Known rows, with every way that one mark hangs from another:
z_820{z_304 z_381}: -2.620,-1.594,-0.657,-4.133,1.536,-3.688,-0.065,-0.233,7.434,0.096,-4.407,2.467,0.143,0.601,0.982,0.178,0.313,-1.782,0.729,1.537,-3.470
z_64{z_381}: -1.679,-1.508,-0.560,-2.907,0.621,-3.304,0.363,-2.026,2.293,-0.137,-4.991,1.338,0.256,-1.257,0.215,-0.832,-3.812,-0.949,0.708,0.466,-2.865
z_304{z_64 z_820}: -0.350,-0.846,0.394,-4.201,1.619,-4.588,-0.728,-2.117,-4.942,-0.106,-3.398,1.013,0.227,0.673,-0.108,-1.200,-3.833,-3.220,-0.079,2.107,-3.165
z_154{z_381{z_820{z_304}} z_627{z_893}}: 0.508,-1.874,-1.171,-2.141,1.642,-4.468,-1.297,-0.387,2.941,-0.247,-1.139,2.003,-1.034,-1.523,1.481,-2.508,0.605,-3.947,0.535,-0.226,-3.171
z_893{z_627{z_154{z_381{z_820}}}}: 0.499,-1.871,-1.066,-0.358,1.735,-3.744,-1.273,-0.888,0.837,0.677,-0.822,1.698,-0.943,-0.034,1.874,-1.771,1.773,-0.890,-2.318,0.711,-3.037
z_627{z_154{z_381} z_893}: -1.647,-2.012,-1.220,-4.127,0.330,-3.158,-1.487,-2.064,-0.144,0.500,-0.129,0.990,-1.593,-0.630,1.804,-1.023,-2.846,-0.789,-0.698,3.353,-3.431
z_820{z_304{z_64} z_381{z_154}}: -2.204,-1.294,-0.608,-3.096,0.659,-3.888,-0.289,-0.536,1.834,0.285,-3.070,4.178,-0.017,0.399,-0.156,0.205,0.899,-2.011,0.430,3.240,-3.095
z_64{z_304{z_820}}: -0.583,-1.201,0.280,-0.750,0.096,-4.712,-0.121,-2.520,-0.779,-0.001,-3.276,1.796,0.107,-0.243,1.491,-1.224,-2.918,-2.042,-0.827,4.665,-2.307
z_381{z_154{z_627{z_893}} z_820{z_304}}: -0.756,-1.628,-1.273,1.432,1.142,-4.084,0.043,-0.434,1.236,-0.692,-0.849,1.996,-1.247,-0.621,1.921,-2.555,1.368,-3.767,-0.237,-0.099,-1.844
z_64{z_381{z_820 z_893}}: -2.417,-1.409,-0.752,-1.697,1.034,-3.808,0.270,-0.862,0.152,-0.736,-2.288,1.564,-0.493,-2.019,1.352,-1.202,-0.130,-2.050,1.073,-0.978,-0.925
z_820{z_381{z_893{z_627}}}: -1.754,-1.373,-0.674,-5.051,0.468,-2.027,-0.457,0.185,2.034,-0.072,-4.202,0.516,-0.330,1.495,1.126,-0.633,3.366,-0.809,-0.512,-1.131,-1.755
z_627{z_154{z_381{z_820{z_304}}} z_893}: -1.721,-2.156,-1.435,-1.829,1.749,-4.629,-1.219,-1.277,2.148,0.185,1.767,2.897,-1.789,-0.936,3.020,-1.291,-0.156,-1.689,-0.026,2.677,-3.532
z_893{z_627{z_154{z_381}}}: 0.409,-1.929,-0.974,-2.625,0.616,-2.797,-1.511,-1.166,0.774,0.979,-2.268,1.338,-0.729,0.506,1.297,-1.557,-0.805,0.022,-2.023,1.096,-3.293
z_304{z_820{z_381}}: -1.892,-1.208,0.159,-2.240,1.784,-3.816,-0.135,-1.233,1.924,0.164,-3.822,1.483,0.062,0.763,1.836,-0.112,0.351,-3.008,-0.492,2.176,-2.798
z_64{z_304{z_820} z_381{z_154 z_893}}: -1.975,-1.324,-0.070,2.464,-1.773,-3.786,0.421,-2.252,-4.365,-0.076,-1.314,4.261,-0.732,-2.353,2.798,-1.177,-0.813,-1.414,0.193,3.942,0.303
z_893{z_627{z_154{z_381{z_820{z_304}}}}}: 0.178,-2.074,-1.182,-0.316,2.063,-4.316,-1.213,-0.314,3.040,0.632,-0.294,3.266,-0.923,0.165,2.527,-1.754,1.875,-0.871,-1.344,0.428,-3.410
z_154{z_381 z_627{z_893}}: 0.707,-1.724,-0.941,-4.459,0.234,-3.040,-1.593,-1.229,0.521,0.097,-3.109,0.067,-0.850,-1.195,0.222,-2.297,-2.068,-3.057,-0.057,0.542,-3.097
z_820{z_304}: -1.854,-1.444,-0.596,-3.813,1.509,-4.073,-0.146,-0.526,4.472,-0.110,-3.937,1.284,0.107,0.430,0.616,-1.067,-3.128,-1.727,0.648,0.610,-2.913
z_381{z_893}: -2.342,-1.225,-0.613,-4.937,0.490,-3.087,-0.524,-0.162,0.006,-0.396,-3.213,-0.434,-0.417,-0.024,0.492,-1.182,-2.143,-2.000,0.417,-0.176,-0.935
z_64{z_381{z_893}}: -2.530,-1.440,-0.676,-3.949,-0.073,-2.890,0.058,-1.154,0.134,-0.442,-3.741,1.219,-0.293,-1.536,0.764,-1.008,-2.648,-1.111,1.369,-0.604,-1.176
z_820{z_381{z_893}}: -3.136,-1.329,-0.656,-5.217,0.477,-2.752,-0.412,0.065,2.895,-0.190,-3.606,0.739,-0.386,0.190,0.828,0.058,1.305,-1.974,0.471,0.770,-1.443
z_304{z_64{z_381{z_154{z_627}}} z_820}: 1.025,-1.194,0.024,1.079,-0.104,-3.781,-0.152,-2.455,-6.450,-0.097,-3.829,3.657,0.054,-1.545,0.035,-2.133,-2.208,-3.954,0.031,1.212,-2.273

Rows:
-3.053,-1.265,-0.728,-4.176,-0.050,-3.433,-0.601,0.404,-0.432,-0.027,-1.834,4.029,-0.568,0.134,0.419,0.063,2.054,-2.267,1.125,2.198,-1.494  z_820{z_304{z_64} z_381{z_154 z_893}}
-2.199,-1.580,-0.926,2.733,1.422,-4.541,0.879,-0.850,3.182,-0.197,-1.788,4.205,-0.375,-1.930,1.993,-1.104,0.298,-1.820,0.642,0.513,-1.689  z_64{z_381{z_154 z_820{z_304}}}
-2.044,-2.036,-1.295,-1.494,1.391,-4.503,-1.492,0.459,1.589,0.224,1.534,3.349,-1.526,-1.485,2.736,-1.292,1.018,-2.301,0.344,1.313,-1.485  z_627{z_154{z_381{z_820{z_304} z_893}}}
-0.884,-1.333,-0.911,-0.521,-0.646,-2.529,-0.507,0.436,-1.548,-0.340,-3.111,0.542,-0.747,-0.786,0.391,-2.267,-0.077,-3.480,-0.436,-0.651,0.275  z_381{z_154{z_627} z_893}
-3.427,-1.524,-0.777,-5.234,0.805,-3.252,-0.387,0.616,5.260,-0.212,-3.125,2.270,-0.391,0.279,1.498,0.004,1.492,-1.977,1.506,0.516,-1.822  z_820{z_304 z_381{z_893}}
-2.679,-1.603,-0.892,-1.770,1.361,-4.340,0.330,-0.359,2.409,-0.767,-1.806,3.144,-0.476,-1.896,1.962,-1.264,0.007,-2.006,2.030,-1.316,-1.262  z_64{z_381{z_820{z_304} z_893}}
-1.313,-1.689,-1.050,-3.515,0.035,-2.198,-0.712,-0.708,-1.430,-0.058,-1.988,0.292,-1.031,1.425,1.668,-1.685,-0.255,-0.037,-1.355,-0.550,-1.669  z_381{z_893{z_627{z_154}}}
-1.914,-1.858,-1.057,-3.821,-0.033,-3.039,-1.762,-0.349,-0.735,0.525,-0.427,1.389,-1.315,-1.106,1.509,-1.022,-1.702,-1.349,-0.319,1.991,-1.398  z_627{z_154{z_381{z_893}}}
0.262,-1.752,-1.036,-1.822,1.280,-4.409,-1.583,1.358,2.281,-0.174,-1.411,2.506,-0.789,-2.066,1.211,-2.536,1.813,-4.564,0.926,-1.506,-1.149  z_154{z_381{z_820{z_304} z_893} z_627}
-1.333,-1.196,-0.511,-1.862,-0.232,-3.506,0.143,-2.292,-3.185,0.042,-3.639,3.054,0.056,-1.418,-0.880,-0.723,-3.189,-1.202,0.352,2.169,-2.524  z_304{z_64{z_381{z_154}}}
-1.438,-1.318,0.222,-1.065,0.111,-4.330,-0.013,-2.255,2.114,0.254,-3.695,3.015,0.150,0.004,1.838,0.012,0.630,-2.008,-0.750,5.574,-2.842  z_64{z_304{z_820{z_381}}}
-1.187,-1.256,-0.253,1.139,-0.051,-2.790,-0.458,0.307,-1.862,-0.082,-2.470,2.279,-0.794,-0.297,2.286,-1.323,3.667,-4.711,-0.615,0.608,0.022  z_304{z_820{z_381{z_154{z_627} z_893}}}
-2.791,-1.162,0.028,-3.345,1.112,-3.335,-0.473,-0.317,-0.305,-0.153,-2.551,1.304,-0.463,0.455,2.399,-0.278,1.602,-3.199,0.257,1.165,-1.213  z_304{z_820{z_381{z_893}}}
-0.483,-1.074,0.326,-3.295,1.031,-4.360,-0.151,-3.064,-4.726,-0.138,-3.921,2.684,0.394,-0.843,0.143,-1.004,-4.275,-2.414,0.865,1.751,-3.467  z_304{z_64{z_381} z_820}
-2.522,-1.376,-0.816,-2.703,1.933,-4.538,-0.199,0.647,2.367,-0.729,-1.220,1.478,-0.632,-0.409,1.720,-1.433,0.463,-2.918,1.070,-0.861,-0.989  z_381{z_820{z_304} z_893}
-2.466,-2.016,-1.229,-3.803,0.339,-2.395,-0.621,0.125,3.720,0.142,-1.919,3.053,-0.984,1.787,2.720,-0.503,3.475,-0.052,-0.388,0.103,-2.536  z_820{z_304 z_381{z_893{z_627{z_154}}}}
-0.984,-1.539,-0.785,0.685,-2.436,-2.493,0.466,-1.765,-1.887,0.013,-2.887,3.493,-0.611,-1.307,1.560,-1.579,0.996,1.033,-0.580,1.765,-0.292  z_64{z_304 z_381{z_154 z_893{z_627}}}
-2.384,-1.489,-0.945,-1.729,0.144,-2.373,-0.152,1.097,2.991,0.161,-2.421,3.074,-0.758,1.367,2.355,-0.685,4.973,-0.729,-0.293,-0.667,-0.861  z_820{z_304 z_381{z_154 z_893{z_627}}}
-3.552,-1.267,-0.788,-1.749,-0.133,-2.513,-0.163,0.460,1.270,0.064,-2.336,1.673,-0.825,-0.152,1.385,0.030,2.698,-2.011,-0.214,1.599,-0.184  z_820{z_381{z_154 z_893}}
1.461,-1.587,-0.754,-0.664,1.661,-4.333,-1.363,-0.072,2.148,0.110,-3.171,1.054,-0.225,-1.881,-0.006,-2.331,0.438,-4.332,-0.697,-0.216,-2.420  z_154{z_381{z_820} z_627}
-1.512,-1.970,-1.303,-1.812,1.427,-4.095,-1.302,-1.821,-0.074,0.219,1.281,1.348,-1.800,-1.074,2.346,-1.277,-0.393,-1.710,-0.979,2.964,-3.150  z_627{z_154{z_381{z_820}} z_893}
1.889,-1.568,-0.692,-3.066,1.770,-5.259,-1.771,-0.148,0.375,0.056,-2.654,3.352,-0.007,-1.625,-0.992,-2.275,-0.098,-4.607,0.636,0.444,-3.675  z_154{z_381{z_820{z_304{z_64}}} z_627}
-1.639,-1.389,0.057,-1.069,-1.146,-4.011,0.169,-2.637,-2.804,-0.293,-2.607,3.304,-0.292,-2.058,2.288,-1.138,-2.175,-1.392,0.880,3.240,-0.937  z_64{z_304{z_820} z_381{z_893}}
-1.016,-1.489,-1.110,1.753,0.772,-3.986,-0.210,1.270,0.534,-0.667,-1.102,2.466,-0.950,-1.081,1.626,-2.542,2.582,-4.385,0.181,-1.323,0.225  z_381{z_154{z_627} z_820{z_304} z_893}
-1.720,-0.947,0.060,-0.974,-0.307,-3.665,-0.236,-1.841,-8.549,-0.206,-1.404,3.528,-0.590,-1.443,1.176,-1.198,-1.826,-2.580,0.871,1.497,-0.554  z_304{z_64{z_381{z_154 z_893}} z_820}
-1.196,-1.145,-0.847,0.838,0.944,-3.139,-0.064,0.505,-2.205,-0.337,-1.009,0.679,-1.027,0.530,1.920,-2.135,3.765,-1.679,-1.588,-1.663,0.317  z_381{z_154 z_820 z_893{z_627}}
